Each row was made from one path, in order. Every step used is in the known rows, and no mark comes twice. Write each row's path.
Known rows
bozenib mekubab bola: [  1.6  18.7  22.0 -16.5 -29.9 -31.0   8.6   2.8 -19.2 -23.8  -6.4  -6.3
 -34.5  -2.1  22.4  -4.9  37.4 -22.2   7.3   5.3]
bola manire sufo: [-16.0  12.9  -6.1  -9.7 -13.6  -6.0  -0.2 -27.5 -22.1 -22.4  -8.4  -6.2
 -21.7  -1.1   6.7 -12.6  51.3 -19.1  -3.3  20.7]
sited mekubab bola manire bozenib: [ -6.9  22.3  24.6 -39.8   7.2 -32.0  -3.8  20.0 -19.5 -33.0  -3.0  -7.5
 -35.6 -21.9   9.8   1.7  12.9 -11.5  15.0  23.1]
manire bozenib mekubab sufo: [ -2.9  18.8   0.3 -27.3 -22.7  -8.0   4.3 -42.1 -30.2 -67.6   1.3  -3.2
 -31.7   0.0  14.4  -6.4  42.1 -14.4  13.8  -5.6]
mekubab bozenib manire: [ 16.8   9.8  25.9   7.8  -6.7 -30.6  14.2 -29.1 -14.0 -33.6 -15.3  -0.8
 -34.8   1.0  11.0 -23.9  52.4 -11.0  19.3  12.4]
bozenib mekubab sufo manire sited: [  0.1   6.1  -6.5  -9.7 -51.2  11.5  -3.2   8.8 -19.1 -32.3  10.4 -16.2
 -22.4   9.8  11.1 -36.5  37.0 -35.1   4.6  -3.0]
sufo mekubab bola manire: [ -0.9   3.6  13.6 -16.1 -10.8 -42.9 -20.7  17.8 -22.5  14.1  16.5  -7.7
 -35.9  -5.1  17.0  -3.3  44.8  -3.1  10.3  24.4]
sited manire sufo mekubab: [  9.4  16.8  -5.3  -0.8 -43.0 -22.0   6.6 -21.9  -7.6 -19.1  -7.9  -9.9
 -29.6   0.1   5.7 -33.7  18.4 -16.9   8.8   6.8]
mekubab bozenib manire sited: [ 25.1   0.0   8.5   1.5  -9.9  -2.2  17.4  -5.5 -12.3 -15.8 -16.2  -6.8
 -30.4   6.5  13.4 -30.7  48.3 -21.4   9.9  17.0]
bozenib mekubab: [ -7.9  16.2   7.0 -13.5 -29.2 -15.2  17.3 -22.9 -20.1 -28.6 -13.9  -8.0
 -26.0  10.2   9.9 -17.5  43.4 -19.3   7.0  -3.5]
sited mekubab bola manire: [-10.9  20.2  28.7 -26.1  -4.7 -44.1  -4.5  25.5 -22.4 -12.0 -11.5 -12.8
 -40.2 -19.7  10.1  -8.7  19.2 -13.9   8.9  24.3]
bozenib manire: [ -1.0  11.9   4.2   0.8 -25.0 -25.8   6.5 -17.5 -22.3 -26.5 -12.6  -5.3
 -32.8  11.9  17.1 -20.7  15.7 -13.4   9.3  12.2]
mekubab bola manire sufo: [ -8.1  12.7   9.6 -13.1 -13.3 -20.0  -9.5  -0.4 -21.9 -21.8  -0.4  -4.1
 -30.4 -13.1  18.8  -1.0  46.1 -20.3  -3.8  30.6]
sufo manire bozenib mekubab: [ -7.4  18.9   8.0 -16.9 -31.3   2.2  10.4  -6.5  -8.3 -53.9   8.3  -4.7
 -11.3  14.0   5.3 -19.4  25.8 -23.8  19.4  -7.0]
sited mekubab bozenib: [ 16.7  15.4  26.0 -22.8   2.7 -33.9  29.4 -16.2 -11.8 -21.2 -23.2 -13.4
 -40.0 -16.9  -0.4 -26.6  31.8 -13.5  26.9   3.8]
bozenib mekubab bola manire sufo: [-14.7  27.1  24.1 -13.2 -15.7 -18.3   0.2 -30.7 -23.1 -40.3  -9.5  -2.4
 -27.7  -5.6  12.9  -3.5  57.6 -29.0  -9.6  14.6]
sufo mekubab bozenib: [ 25.6  -0.6  11.0 -10.8  -6.4 -30.8  13.1 -22.7 -14.1   6.0   5.2  -9.4
 -35.5  -1.1   7.9 -21.2  61.0   0.0  29.2   6.1]
bola manire: [-19.8   4.8   3.9  -7.3 -12.0 -16.7 -10.6   5.1 -20.9  -8.3  -5.2  -7.4
 -21.8  -7.5   5.2 -12.2  55.3  -8.4   6.0  20.2]
mekubab bola manire: [-12.1   6.2  19.2  -8.4 -13.2 -34.8 -17.2  33.5 -22.8  -4.6   1.2  -4.4
 -31.1 -13.3  17.7  -1.2  49.4 -11.0   5.2  29.2]
mekubab sufo manire: [ -2.4   2.9  -2.5  -2.2 -45.7 -22.0 -12.0  17.1 -19.6 -31.6  20.8 -10.8
 -29.0  -2.1  14.4 -25.9  27.9 -16.4  18.2   6.9]

Which path is each row?
[  2.3  19.2  -4.4  -3.3 -27.4 -14.9  16.7 -49.3 -23.4 -41.7 -14.4  -4.2
 -32.0  17.8  19.6 -21.0  11.4 -24.4   0.5  12.5] | bozenib manire sufo
[ 13.9   9.0   9.9 -26.3 -36.4 -12.1   9.7  67.0  -7.6  -3.4   5.6 -22.3
 -33.3  -3.2  17.6 -30.1 -21.4 -34.2  13.8  15.2] | sufo manire sited mekubab bola
[-23.3  21.0   9.2 -19.8  -1.6  -0.6  -1.5 -27.2 -21.1 -48.5  -8.5  -1.9
 -15.4   1.1   0.6  -5.0  66.1 -13.6   6.4   6.6] | bola manire bozenib mekubab
[ -7.1  10.5 -10.1 -14.3 -12.5 -13.4  -4.1 -42.8 -23.7   0.8   6.5  -9.4
 -27.6   8.8   5.8 -17.0  47.5 -11.9   2.3  16.4] | bola manire sufo mekubab
[  3.2   7.0   9.4 -28.0  -0.7 -27.7 -19.3  14.3 -22.2  -5.8  23.2  -4.0
 -32.4  -3.2  18.2   5.5  39.2  -0.6  16.8  23.6] | sufo mekubab bola manire bozenib
[-22.1  20.0  10.6 -20.3  -4.6  -6.7 -17.0 -37.8 -33.1 -66.7   1.8  -1.1
 -25.2  -9.5   3.4  -3.5  69.7 -13.2   5.4   5.6] | bola manire bozenib mekubab sufo
[ 21.4   4.7  15.2 -17.2 -14.0   1.8  24.3  28.7   0.3 -13.3  -6.6 -18.8
 -26.6  -8.1  -1.1 -45.4  16.6 -29.6  22.9   6.6] | sufo manire sited mekubab bozenib
[-10.8  -4.6 -14.2  -8.6 -14.0  10.7  -6.5  28.1 -20.2   8.3  -5.3 -13.2
 -18.2  -3.5   9.2 -21.0  52.6 -19.6  -1.6  25.9] | bola manire sited
[-10.6  11.0  -3.9 -28.0  -4.9  -0.8   4.9  21.8 -21.6   4.9 -18.8 -20.2
 -27.9 -10.4   0.6 -29.2  20.0 -24.6   0.8  19.5] | bola manire sited mekubab
[ 27.9  15.3  17.6   3.6 -22.0 -24.1  13.0 -36.2   0.7 -26.5 -12.1  -5.4
 -31.2 -14.6  -2.8 -34.9  53.6 -14.2  17.1   8.7] | sited manire sufo mekubab bozenib
[ 20.3   9.9  -3.3 -25.1 -31.1 -31.0   8.2 -15.8 -22.6  -2.7  12.7  -9.8
 -42.6   5.7  28.3  -5.9  16.1 -16.4   9.8  12.5] | manire sufo mekubab bola
[ 25.8   6.6  22.0   0.3  -3.2 -40.1  11.4 -42.9 -14.4 -12.5  -2.6  -4.2
 -39.0  10.8   9.1 -26.8  47.6  -2.7  24.4   6.6] | sufo mekubab bozenib manire
[  9.7   1.2 -12.9  -3.2 -29.1   2.4  10.0   6.6 -21.8  -8.7 -12.8 -11.1
 -28.9  17.9  21.5 -29.9  15.0 -25.0   1.7  17.0] | bozenib manire sited
[  8.1   8.8 -13.1 -33.6 -21.7  -0.4  23.8  17.6 -20.1   4.1 -19.8 -23.3
 -34.6   0.0  11.3 -31.3  -7.5 -26.6  10.0   7.9] | manire sited mekubab
[ -7.5  16.4  10.7  -4.6 -48.1 -16.2  -5.1 -16.3 -20.5 -50.7  11.1  -9.0
 -25.4   7.0   7.5 -27.5  34.7 -25.3  12.3  -7.3] | bozenib mekubab sufo manire
[ 10.6   9.5 -18.7 -21.4 -28.8 -13.4  15.3 -44.3 -22.4  -3.5   5.9 -11.9
 -33.3  15.3  17.3 -18.9  20.2 -14.9  11.2   3.5] | manire sufo mekubab
[ 20.4  29.7  29.4 -10.3   4.1 -28.9  36.6 -72.6 -13.6 -54.8 -32.8  -7.0
 -43.8  -4.1   4.2 -30.0  13.3 -25.1  14.0   8.3] | sited mekubab bozenib manire sufo
[  8.7  16.7  -1.6 -21.4 -17.6  -9.3  22.1  -3.2 -20.3 -13.6 -23.0 -18.7
 -37.3  11.6  12.7 -36.6 -18.1 -29.0   5.2  11.4] | bozenib manire sited mekubab
[ 18.0   3.3   5.3 -19.2 -28.1 -42.5  -1.6  20.8 -21.7  14.2  13.9 -11.2
 -43.5   3.3  28.4  -7.2  19.2  -5.8  19.3  13.5] | sufo mekubab bola
